What can hang from each mark
q_357: q_490 q_708
q_712: q_490
q_708: q_490 q_712
q_490: q_43 q_148
q_43: q_712
q_718: q_357 q_490
q_731: q_357 q_490
q_148: q_490

Every row comes from one small tree of marks. Brackets hold a mark, then the marks that hang from it, in the order of their numbers. Every link used is in the known rows. Which tree was each row made from?
Known rows
[q_708 [q_712 q_490]]: |  1.727 | -0.510 |  1.183 | -1.641 | -0.098 | -0.782 |  3.281 |  1.526 |  0.820 |  0.906 | -0.879 |  1.112 | -0.230 |  2.169 |  0.301 | -2.267 |  0.812 |  1.599 |
[q_357 q_708]: |  0.938 | -0.986 | -0.909 |  1.756 |  0.244 | -0.158 | -1.270 | -1.099 |  0.104 |  1.141 |  1.198 | -0.228 |  1.140 |  1.594 |  1.871 |  1.494 | -1.257 | -0.239 |
[q_712 [q_490 q_43 q_148]]: | -0.177 |  1.278 |  2.781 | -2.677 |  1.277 | -0.417 |  2.562 | -0.570 |  0.716 | -0.844 |  0.322 |  0.070 | -0.956 | -1.622 |  0.566 |  0.021 |  0.097 |  0.824 |
[q_357 [q_708 [q_490 [q_43 q_712] q_148]]]: |  0.247 | -0.792 | -1.481 |  1.048 |  0.638 | -0.099 |  1.005 | -0.827 |  1.433 | -0.229 |  0.752 | -2.145 |  0.391 | -0.833 |  0.058 |  1.200 |  0.606 |  1.178 |
[q_731 q_357 [q_490 q_148]]: | -0.089 |  1.144 |  1.575 | -1.438 | -0.899 | -0.144 | -1.796 |  1.766 |  0.499 | -0.333 | -1.302 | -1.365 |  1.691 |  3.512 | -1.061 | -0.394 | -0.550 | -3.111 |
[q_731 q_357 [q_490 q_43 q_148]]: | -1.234 |  1.318 |  0.677 | -1.922 | -0.128 |  0.107 | -1.239 |  2.614 |  0.669 | -1.166 | -1.646 | -1.922 |  1.066 |  2.170 | -1.532 | -0.072 | -0.473 | -3.154 |
[q_357 [q_708 [q_490 q_148] q_712]]: |  1.225 | -0.587 | -0.857 |  1.852 | -0.011 | -0.220 |  1.458 |  1.152 |  1.845 |  0.342 |  0.086 | -2.855 |  0.653 |  1.288 | -0.828 | -0.245 |  0.671 |  3.019 |
[q_731 [q_357 q_708] [q_490 [q_43 q_712]]]: |  0.103 | -1.326 | -1.205 |  0.421 | -0.330 |  0.038 | -2.071 |  1.511 |  0.962 | -0.539 | -1.440 | -2.175 |  1.046 |  2.582 | -0.354 |  0.967 |  0.207 | -4.260 |
[q_731 [q_357 [q_490 q_43 q_148] q_708]]: | -0.097 |  0.470 | -1.272 |  1.641 | -0.180 |  0.531 | -2.139 |  1.715 | -0.265 | -0.253 | -0.614 | -3.277 |  0.789 |  0.795 | -0.539 |  1.667 | -1.322 | -2.682 |
[q_490 q_43 q_148]: | -2.064 |  1.555 | -0.510 | -3.949 |  1.175 | -0.023 |  1.024 |  0.511 | -0.142 | -0.911 |  0.544 |  0.163 | -0.299 | -1.710 | -0.324 |  0.424 | -0.567 |  0.366 |
[q_718 [q_357 [q_490 q_148] q_708]]: | -0.539 |  0.174 |  0.300 |  2.428 | -0.811 |  0.539 | -2.911 | -2.304 | -1.618 | -0.019 |  1.114 | -0.156 | -0.371 | -1.168 |  1.396 |  0.965 | -1.075 |  0.018 |
[q_357 [q_490 q_43 q_148] [q_708 q_712]]: | -0.037 | -1.012 | -0.916 |  0.769 | -0.204 |  0.579 | -0.275 |  1.361 |  1.193 | -1.004 |  0.087 | -5.594 | -0.724 | -1.738 | -0.588 |  0.744 |  0.420 |  0.539 |
[q_43 [q_712 q_490]]: |  1.709 | -2.135 |  0.181 | -3.462 | -0.380 | -1.040 |  2.038 | -2.890 | -0.072 |  1.083 |  0.585 |  3.258 | -0.373 | -0.114 |  2.342 | -0.819 |  1.683 | -1.666 |
[q_718 [q_357 q_708] q_490]: |  0.405 | -0.519 |  2.400 |  3.190 | -0.374 |  0.426 | -3.597 | -4.184 | -1.785 |  0.619 |  1.477 |  4.315 | -1.167 | -2.040 |  0.985 | -0.174 | -0.671 |  0.255 |
[q_731 [q_357 q_708] [q_490 q_43 q_148]]: | -0.732 |  0.653 |  0.328 |  0.480 |  0.013 |  0.302 | -2.517 |  2.405 |  1.195 | -1.341 | -1.165 | -4.055 |  0.963 |  1.999 | -1.459 |  1.208 | -0.723 | -2.619 |
[q_731 [q_357 [q_708 [q_490 q_43] q_712]]]: |  0.793 |  0.144 | -2.207 |  2.541 |  0.126 | -0.029 |  0.275 |  3.407 |  0.549 |  0.567 | -1.562 | -1.546 |  1.362 |  3.321 | -1.317 |  0.262 | -0.540 | -0.550 |
[q_148 q_490]: |  1.754 | -0.728 |  1.680 | -0.952 |  0.122 |  0.068 |  2.527 | -0.507 |  0.246 |  2.069 |  0.716 |  2.890 |  1.947 | -0.234 |  0.301 |  0.144 |  0.790 | -1.293 |
[q_718 q_357]: | -0.752 |  0.755 | -0.186 |  0.343 | -0.296 | -0.078 | -0.947 | -1.978 | -2.415 |  1.073 |  0.509 |  4.864 |  0.240 |  0.910 |  1.860 | -0.329 | -1.392 | -0.127 |

Which tree is each row?
|  1.329 | -1.588 |  0.636 | -4.184 | -0.403 | -0.997 |  1.655 | -2.698 |  0.024 |  0.543 |  0.853 |  2.288 | -0.740 | -0.937 |  1.771 | -0.771 |  1.766 | -1.070 |
[q_43 [q_712 [q_490 q_148]]]
| -0.951 |  0.886 |  0.757 |  0.054 | -0.937 |  0.305 | -1.537 | -2.196 | -2.153 |  0.199 |  0.627 |  2.044 | -0.261 | -0.977 |  1.229 | -0.245 | -0.854 | -0.458 |
[q_718 [q_357 [q_490 q_148]]]
| -1.277 |  0.295 | -0.277 |  2.123 | -0.238 |  0.693 | -2.352 | -1.772 | -1.528 | -0.608 |  0.874 | -0.551 | -0.826 | -2.137 |  1.022 |  1.219 | -1.049 |  0.004 |
[q_718 [q_357 [q_490 q_43 q_148] q_708]]
| -0.860 | -0.705 |  1.096 | -0.812 | -0.113 |  0.261 | -1.590 | -3.998 | -2.077 | -0.023 |  0.725 |  6.515 | -2.042 | -3.817 |  0.594 | -1.120 |  0.633 | -0.955 |
[q_718 q_357 [q_490 [q_43 q_712]]]
| -1.548 |  0.240 | -0.500 | -0.989 | -0.667 |  0.360 | -0.987 | -2.183 | -2.053 | -0.364 |  0.455 |  1.945 | -1.003 | -2.367 |  1.052 | -0.090 | -0.072 | -0.944 |
[q_718 [q_357 [q_490 [q_43 q_712] q_148]]]
| -0.171 |  0.261 | -0.471 |  3.468 | -0.095 |  0.135 | -0.952 | -2.076 | -1.154 |  0.665 |  0.664 |  2.020 |  0.376 |  0.665 |  1.323 |  0.566 | -0.907 |  1.255 |
[q_718 [q_357 [q_708 q_490]]]
| -0.457 |  0.308 | -0.046 |  0.386 | -0.218 |  0.271 | -1.793 |  3.901 |  1.520 | -1.365 | -1.733 | -4.798 |  0.653 |  2.485 | -2.199 |  0.328 | -0.123 | -1.722 |
[q_731 [q_357 [q_708 q_712]] [q_490 q_43 q_148]]
|  0.692 |  0.357 | -0.580 |  1.976 | -0.707 |  0.362 | -2.559 |  1.161 | -0.389 |  0.302 | -0.348 | -2.883 |  1.251 |  1.784 | -0.173 |  1.401 | -1.395 | -2.542 |
[q_731 [q_357 [q_490 q_148] q_708]]
| -0.366 |  0.775 | -1.063 | -2.033 |  0.442 | -0.316 |  5.209 |  3.174 |  2.071 | -0.633 | -1.496 | -1.373 | -0.004 |  0.051 | -2.728 | -2.253 |  1.919 |  3.644 |
[q_708 [q_490 q_43 q_148] q_712]
|  1.375 |  0.138 |  1.599 | -2.284 | -0.127 | -0.721 |  3.028 |  1.717 |  0.898 |  0.391 | -0.542 |  0.172 | -0.562 |  1.379 | -0.262 | -2.218 |  0.869 |  2.275 |
[q_708 [q_712 [q_490 q_148]]]
|  0.556 |  0.246 |  1.029 | -2.642 |  0.408 | -0.561 |  3.417 |  2.319 |  1.046 | -0.220 | -0.816 | -0.308 | -0.993 |  0.437 | -0.667 | -1.958 |  0.938 |  2.266 |
[q_708 [q_712 [q_490 q_43 q_148]]]
| -1.144 |  0.377 |  2.019 |  0.211 |  0.250 |  0.460 | -1.598 | -3.203 | -2.056 | -0.090 |  0.623 |  6.046 | -1.674 | -3.225 |  0.306 | -0.940 | -0.314 | -0.261 |
[q_718 q_357 [q_490 q_43]]
|  1.145 | -0.924 |  0.089 |  1.108 |  0.528 | -0.234 |  0.660 |  1.094 |  1.259 |  0.021 |  0.256 | -2.510 | -0.499 |  0.519 |  0.282 |  0.293 |  0.064 |  1.973 |
[q_357 [q_708 [q_712 [q_490 q_43 q_148]]]]
|  0.693 |  0.458 | -0.912 |  1.496 |  0.263 | -0.030 | -0.732 |  3.168 |  0.116 |  0.232 | -1.059 | -2.068 |  0.461 |  2.651 | -0.907 |  0.525 | -0.919 | -0.581 |
[q_731 [q_357 [q_708 [q_712 [q_490 q_43 q_148]]]]]
|  1.222 |  0.450 | -0.449 |  1.722 | -0.158 | -0.173 | -1.121 |  2.692 |  0.051 |  0.651 | -0.848 | -1.724 |  0.782 |  3.326 | -0.604 |  0.338 | -0.956 | -0.604 |
[q_731 [q_357 [q_708 [q_712 [q_490 q_148]]]]]
|  0.985 | -1.675 | -0.057 | -2.517 |  0.558 |  0.112 |  3.284 | -0.542 |  0.409 |  1.275 |  0.485 |  2.679 |  0.932 | -2.234 |  0.034 |  0.419 |  1.876 | -2.017 |
[q_148 [q_490 [q_43 q_712]]]
|  0.189 | -0.106 | -0.877 |  3.307 | -0.357 |  0.024 | -0.200 | -0.564 | -0.770 |  0.661 |  0.090 |  1.450 |  0.016 |  1.084 |  0.517 | -0.363 | -0.341 |  2.201 |
[q_718 [q_357 [q_708 q_490 q_712]]]
| -0.646 |  0.459 | -0.951 |  2.587 |  0.029 |  0.206 | -0.105 | -0.107 | -0.647 | -0.080 |  0.113 |  0.574 | -0.514 | -0.213 | -0.191 | -0.091 | -0.207 |  2.629 |
[q_718 [q_357 [q_708 [q_490 q_43 q_148] q_712]]]
| -1.662 | -0.025 | -1.799 | -5.397 |  0.615 | -0.299 |  1.132 | -0.555 | -0.214 | -0.804 |  0.674 |  0.751 | -0.915 | -2.729 | -0.020 |  0.158 |  0.821 | -0.585 |
[q_490 [q_43 q_712] q_148]
| -1.690 |  1.255 |  2.637 | -0.764 |  0.210 |  0.522 | -2.141 | -2.974 | -1.889 | -0.820 |  1.030 |  4.655 | -2.183 | -4.319 | -0.532 | -0.920 | -0.253 |  0.588 |
[q_718 q_357 [q_490 q_43 q_148]]
|  0.437 | -0.453 | -1.413 |  1.546 |  0.535 | -0.049 |  2.030 |  1.712 |  1.960 | -0.271 | -0.171 | -3.396 |  0.190 |  0.318 | -1.188 |  0.034 |  0.675 |  2.935 |
[q_357 [q_708 [q_490 q_43 q_148] q_712]]
| -1.000 | -0.009 | -0.625 |  2.026 | -0.471 |  0.638 | -1.722 | -0.361 | -1.155 | -0.587 |  0.273 | -1.150 | -1.158 | -1.591 |  0.311 |  0.399 | -0.473 |  1.018 |
[q_718 [q_357 [q_490 q_43 q_148] [q_708 q_712]]]
|  0.805 | -0.105 | -0.351 |  2.066 |  0.326 | -0.130 |  0.456 | -0.897 |  1.352 |  0.368 |  0.913 | -1.965 |  1.163 |  0.552 |  0.281 |  1.034 | -0.189 |  1.698 |
[q_357 [q_708 [q_490 q_148]]]
| -0.723 |  0.261 | -1.144 | -2.777 |  0.540 | -0.365 |  3.809 | -0.486 |  1.335 | -0.549 | -0.178 |  0.306 |  0.295 | -1.564 | -0.957 | -0.566 |  1.767 |  1.048 |
[q_708 [q_490 [q_43 q_712] q_148]]
